Known rows, with every way that one mark hangs from another:
sobi[lumon supu[lunuzit] tofi]: [  6  11  20 -25  10 -47 -72   0  -7  -8  18  36 -28  18  81  57 -33   7
 -27  33  15  40  38  49 -49  38 -15  -6  46]
rufa[supu]: [ 23  -1   2 -15  46 -35 -35  17   6  12  20   2 -42  20  35  -2 -45  15
 -27   7  10  33  14  18 -33 -37 -19  26  13]
vaso[rufa[supu[lunuzit[lumon[femol]]]]]: [-12 -22  -4  -9  21 -51 -63  20  19  12  13 -10 -22  23  32   1 -34  -1
 -65  34  15  60   4  33   1 -31 -36  27  37]
sobi[lumon[femol[supu]] tofi]: [ 35  32  -4 -38  17 -38 -59 -10  15 -29   8  44 -30   2  45  71 -30  10
 -28  32  14  42  24  22 -86  16  12   2  36]
femol[tofi[sobi[lumon]]]: [ 32  17   9 -16  16 -43 -11  22 -17 -12 -12  22 -34   7  20  63 -31 -13
 -21  48 -29  39   5  50 -48   5  -2 -12  57]
vaso[rufa[supu[lunuzit]]]: [  5 -22   7 -13  33 -40 -64  14  16  18   5 -18 -24  41  54  -4 -57  11
 -42  15  13  45   4  27   1 -27 -39  38  16]
tofi[sobi[supu[femol[lumon]]]]: [ -9  31  31  16   9 -73  19  24 -19 -15 -18  18 -48   7  31  39 -35 -17
 -29   8 -18  36  15  62 -23 -11   1   2  30]
tofi[sobi[lumon supu]]: [ 17  19  24 -11   6 -45 -11   8 -25 -14   5  21 -34   4  36  38 -57 -25
 -27  20  -8  30  12  41 -53  18  -9  -8  45]
tofi[sobi[supu]]: [ 15  10  27  -3  14 -36 -11  24 -20  -2   9  11 -34  17  33  20 -69 -21
 -36   2  -3  24  14  35 -34 -10 -17   0  32]
supu[femol[lumon]]: [ -1  35  21  10  26 -70  17  17   3 -12 -19  14 -59   1  25  31  10  21
 -32  20  -1  37  20  45 -22 -29  -4  13  19]
rufa[supu[femol lunuzit] vaso]: [-33   3 -25 -11  51 -49 -64   5  -3  16  20 -19 -39  57  25   0 -37  10
   3   5 -12  32  14  41   4 -54 -19  40 -19]
vaso[rufa[supu[femol]]]: [  0   8   5   8  29 -57 -42   7   6  -3 -10 -32 -47  14  32  14 -48  10
 -27  23   0  33  -4  32 -15 -26 -18  30  11]
tofi[sobi[lumon]]: [ 14  29  20 -14  19 -34  -3  10 -25 -14  -7  15 -38   5  24  26 -35 -24
 -22  22 -15  32  -5  34 -51   1  -9  -7  36]
lumon[rufa sobi]: [ 44  15   4  -8  21 -28 -34  33  35 -12   4  12 -21  11  36  25 -47  -2
 -46  13   2  40  -4  27 -60 -12 -31  10  23]
sobi[supu[femol lunuzit[lumon]] tofi]: [-34  15  25  12   3 -65 -61  26 -14   0   9  13 -41  19  58  49 -12   4
 -35  37  13  41  32  65 -26   6 -17  -2  48]
supu[femol[lumon[rufa sobi]]]: [ 17  35   8  11  19 -64  -3  35  35 -27 -25  18 -35   1  36  44 -13   2
 -43  17 -14  51  -6  53 -49 -15 -14  11  22]
femol[lumon[sobi]]: [ 41  17  24   2  39 -49   9  39  28  -7 -11  34 -26   8  30  32 -11   3
 -47   8   7  54  17  30 -40 -21 -15  -6  33]
vaso[rufa[supu[femol[tofi[sobi]]]]]: [  6   0   2  11  19 -61 -44  30  -8  -5 -26 -28 -37  24  20  47 -67 -13
 -24  37 -40  40 -16  57 -14 -19  -7  15  32]
vaso[rufa]: [ 26  -5  21  -2  16 -40 -24  12  14  -4  -7 -14 -39   6  31  20 -37   6
 -56  28  19  30  10  19 -20 -14 -30  10  30]
supu[femol lunuzit[tofi]]: [-24  34  34   5  44 -56 -58  41 -13   6 -14 -19 -35  38  39  10   1  31
 -14  27   2  35  20  51   8 -47 -23  22  40]
femol[lumon supu]: [ 44   3  12 -12  38 -52  17  22  25  -3 -11  31 -39  18  36  37 -20  24
 -44   7  15  45  26  25 -43 -32  -5  29  26]
rufa[supu vaso]: [ 14 -20 -22 -20  55 -31 -43   9   6  15  30  -8 -43  35  18   5 -52   2
 -20   4  -4  28  19  14 -20 -48 -19  29 -10]
lunuzit[lumon supu tofi]: [ 16  -1  59  15  64 -38 -37  54  -1  14 -12 -20 -61   6  40   9  -3  10
 -49  34  33  51  17  20  -1 -47 -17  15  87]
supu[lunuzit[lumon[rufa]]]: [ -5 -10   4  -8  10 -41 -30  36  17   7  13   3 -33  19  45   7 -13   4
 -66  33   9  44   2  45 -26 -23 -45  29  39]
sobi[lumon[femol rufa] supu tofi]: [ 23  17  -4 -37 -12 -49 -76  -6  17 -41  25  39 -32 -17  67  78 -49  -3
 -54  42   8  36  25  43 -83  47  -7  -3  47]
vaso[rufa[supu[femol[lumon] lunuzit]]]: [-21  -2  10   6  34 -77 -36  16  18   4 -22 -13 -38  32  52  17 -23  16
 -37  20  -3  56   3  53  12 -27 -22  37  15]
lumon[femol[tofi] rufa[vaso]]: [ 31 -15 -42 -34  15 -41 -55  15  34 -17  25  10 -31  16   7  63 -39  10
 -49  41 -16  29  23  37 -31 -30 -18  19  17]
sobi[lumon supu]: [ 29   9  18 -14  13 -52 -18  -3  -4 -12  17  26 -37  -3  43  40 -32  11
 -34  29  20  32  32  30 -51  13 -14   2  42]
supu[lunuzit[tofi]]: [  2   8  35 -11  48 -38 -58  48  -4  14  -3  -8 -28  41  48   3 -10  26
 -33  23  11  37  28  35   4 -43 -32  20  48]
femol[lumon[rufa sobi[tofi]] supu]: [ 59   4   5 -14  24 -41 -37  43  52 -26 -14  46 -15  16  69  78 -46  -1
 -52  11  -2  61   6  38 -91  13  -6  12  31]
lumon[femol[tofi] rufa sobi]: [ 56  15 -18 -21  11 -40 -55  38  50 -24   8  30 -10   5  20  62 -43   7
 -57  37  -9  49   7  40 -56 -15 -18   1  41]

Rows:
[-21  10   6  -7  46 -55 -89  48   7   6  -5 -29 -34  43  59   2 -34  26
 -21  21 -15  43  -2  58  -7 -44 -31  53  28] -> lumon[rufa[supu[femol lunuzit[tofi]]]]
[ 39   3  -4 -18  33 -22 -86  41  35 -10  16  16 -22  19  70  40 -70 -10
 -37   9 -10  49  -6  32 -79   8 -20   8  19] -> lumon[rufa[supu] sobi[tofi]]
[ 50 -22 -53 -40  21 -41 -55  12  48 -18  20  16 -21  28  10  72 -57  15
 -43  32 -12  35  23  34 -49 -37  -7  37  11] -> lumon[femol[supu tofi] rufa[vaso]]
[ 15  24  10 -34  45 -48 -69  18  11  -9  -2  18 -11  36  41  36 -17  28
 -25  31  13  54  26  31 -32 -27  -9  29  57] -> sobi[lumon[femol[supu[lunuzit[tofi]]]]]
[ 77  -3   2  -6  41 -58  -1  49  46  -7 -21  48 -10  23  28  78 -26  19
 -41  20  -3  67  26  40 -53 -23   1   6  46] -> femol[lumon[sobi] supu tofi]
[ 55  12  18  -8  38 -41 -25  39  36 -14 -17  50 -17  20  56  73 -31   4
 -39   6   6  59  23  31 -75   2   4  -5  34] -> femol[lumon[sobi[tofi]] supu]
[ -1  31  23   4   7 -55 -56  10 -11 -17   7  13 -50   4  53  58 -35  11
 -22  24  11  21  35  48 -46  12  -3  -6  29] -> sobi[supu[femol] tofi]
[  5   5   3 -23   7 -49 -53  28  -2   0  16  28 -13  36  29  47 -63  -6
 -39  24 -14  41  29  59 -11 -18 -14   0  48] -> lumon[femol[tofi[sobi[supu[lunuzit]]]]]
[  8   7  18   7  29 -37 -28  48  14  13   6  18 -12  29  29   9 -10  -5
 -47  20  15  59   9  37 -24 -29 -36  -4  46] -> supu[lunuzit[lumon[sobi]]]
[ -2 -10  -6   0  26 -69 -73  22  15   9 -13 -24 -27  39  41  37 -42  26
 -24  43 -12  48   6  60  10 -27 -22  34  28] -> vaso[rufa[supu[femol[tofi] lunuzit]]]
[ 35  32  -3 -24  10 -25 -81  28  39 -31  12  32 -19   1  48  58 -48 -10
 -54  21   0  45   4  30 -78  12 -15 -12  28] -> lumon[femol rufa sobi[tofi]]
[  7  -7 -34  -6  46 -59 -50  17   5   5  12 -12 -46  33   6  47 -37  17
   0  32 -27  30  21  48 -14 -49  -1  24   2] -> rufa[supu[femol[tofi]] vaso]
[ -5 -36   8   1  28 -49 -51  31  10  22   5 -19 -27  30  45  -2 -35   1
 -58  32  12  56   1  36   1 -28 -43  32  40] -> vaso[rufa[supu[lunuzit[lumon]]]]
[-22   4   5   2  31 -59 -66   8   9   9  -8 -31 -35  38  45   2 -44  13
 -25  20   4  41  -4  43   6 -29 -28  39   8] -> vaso[rufa[supu[femol lunuzit]]]
[  5  35  13   6  14 -53 -13  34 -19  -9 -21   0 -44  17   7  50 -32  -6
 -12  33 -34  29   2  60 -25 -25  -1  -4  36] -> supu[femol[tofi[sobi]]]
[ 41   0 -37 -41  19 -53 -63   9  32 -20  17  26 -29  -2  35  60 -43  18
 -38  54 -17  50   6  45 -60  -2  -8  25  41] -> sobi[lumon[femol[tofi] rufa[supu]]]
[ 11 -10  14 -12  12 -49 -41  37 -11  10   6  19 -19  42  41  45 -64  -4
 -33  21 -15  39  26  62 -11 -12 -20   4  49] -> femol[tofi[sobi[supu[lunuzit]]]]
[ 37 -10 -32 -34  23 -46 -66  26  38  -8  22  17 -31   8  31  42 -55  22
 -48  38 -12  43  11  41 -42 -28 -16  33  28] -> lumon[femol[tofi] rufa[supu]]
[-11   7 -23  -4  49 -46 -43   3  -3   5  17 -19 -50  33  10  11 -40   5
  -1   9 -13  23  12  29 -16 -52  -7  31 -18] -> rufa[supu[femol] vaso]
[ 33  -4  16  -5  11 -47 -19  38 -12  -1   5  18 -30  19  28  54 -64 -11
 -39  27 -16  30  25  50 -32  -8 -11  -5  52] -> femol[tofi[sobi[supu]]]
[ -8 -22 -24 -27  57 -31 -66  12   6  25  32  -9 -31  58  33  -5 -50   8
 -18   0  -2  34  20  27  -1 -51 -29  37 -12] -> rufa[supu[lunuzit] vaso]
[-22  20  37   7  33 -67 -62  37 -13   3  -2 -12 -31  38  50  21 -20  29
 -20  22  11  33  36  56   7 -32 -24  22  47] -> sobi[supu[femol lunuzit[tofi]]]
[-33  23  17  13  18 -58 -22  25 -11   8  -1  -3 -44  22  23   7  12  12
 -33  32   9  43  11  53  -6 -37 -26  14  35] -> supu[femol lunuzit[lumon]]
[ 29  40  10 -19  24 -26 -71  25  22 -20  12  37 -18   6  35  52 -35  -7
 -40  17   9  43  19  21 -63  -1  -5 -30  31] -> lumon[femol sobi[tofi]]
[ -9  45  23   4   3 -64 -11   0 -34 -25  -7  10 -42   1  29  44 -46 -22
  -9  23 -18  29   5  55 -47  13   2  -5  35] -> tofi[sobi[lumon supu[femol]]]
[ 33 -21  -8 -13  26 -53 -13  55  19  -4 -10  20 -36  17  45  48 -58 -11
 -47  25 -47  54  -9  64 -40 -16 -11  28  37] -> femol[lumon[rufa[supu]] tofi[sobi]]
[ 21   4  40   1  43 -46 -71  59  11   8   5   7   1  45  56  21 -42  12
 -36  11  16  51  35  39 -10 -24 -35   3  59] -> lumon[sobi[supu[lunuzit[tofi]]]]
[ 43   5  26   5  26 -60   3  35  27  -8   0  41 -22   8  44  43 -35   3
 -53   5  16  53  32  35 -40  -6 -15  -8  39] -> femol[lumon[sobi[supu]]]
[  4  37  40  14  52 -61   1  10  12  -5 -27   1 -75   1  42  26  -2  18
 -27  13  22  45  14  35  -5 -36   8  19  38] -> lunuzit[supu[femol[lumon]]]
[ 20   5 -23 -33  28 -36 -58  12  33  -7  29   8 -38   6  36   7 -58  12
 -48  13   1  37   0  23 -46 -30 -23  39  10] -> lumon[femol rufa[supu]]
[ 19 -10  -1  12  28 -87 -19  28  24  -7 -31  -7 -45   8  33  65 -22  22
 -38  48 -18  54  10  59  -6 -19  -4  25  36] -> vaso[rufa[supu[femol[lumon tofi]]]]
[  0  41  20  -4   1 -64 -52  -8 -16 -28   3  25 -48  -7  57  74 -23   6
 -11  42   6  29  31  51 -63  39   5 -14  40] -> sobi[lumon supu[femol] tofi]
[ -5 -13  20   1  14 -53 -27  30  -3  16  23  14 -30  24  44  11 -22   8
 -56  23  27  44  33  45 -12 -18 -38  12  49] -> sobi[supu[lunuzit[lumon]]]
[  9 -24   9  10  33 -43 -57  43  27  18   0 -11  -7  36  42   4 -47 -15
 -59  25   9  70  -7  35 -14 -23 -43  15  42] -> vaso[rufa[supu[lunuzit[lumon[sobi]]]]]
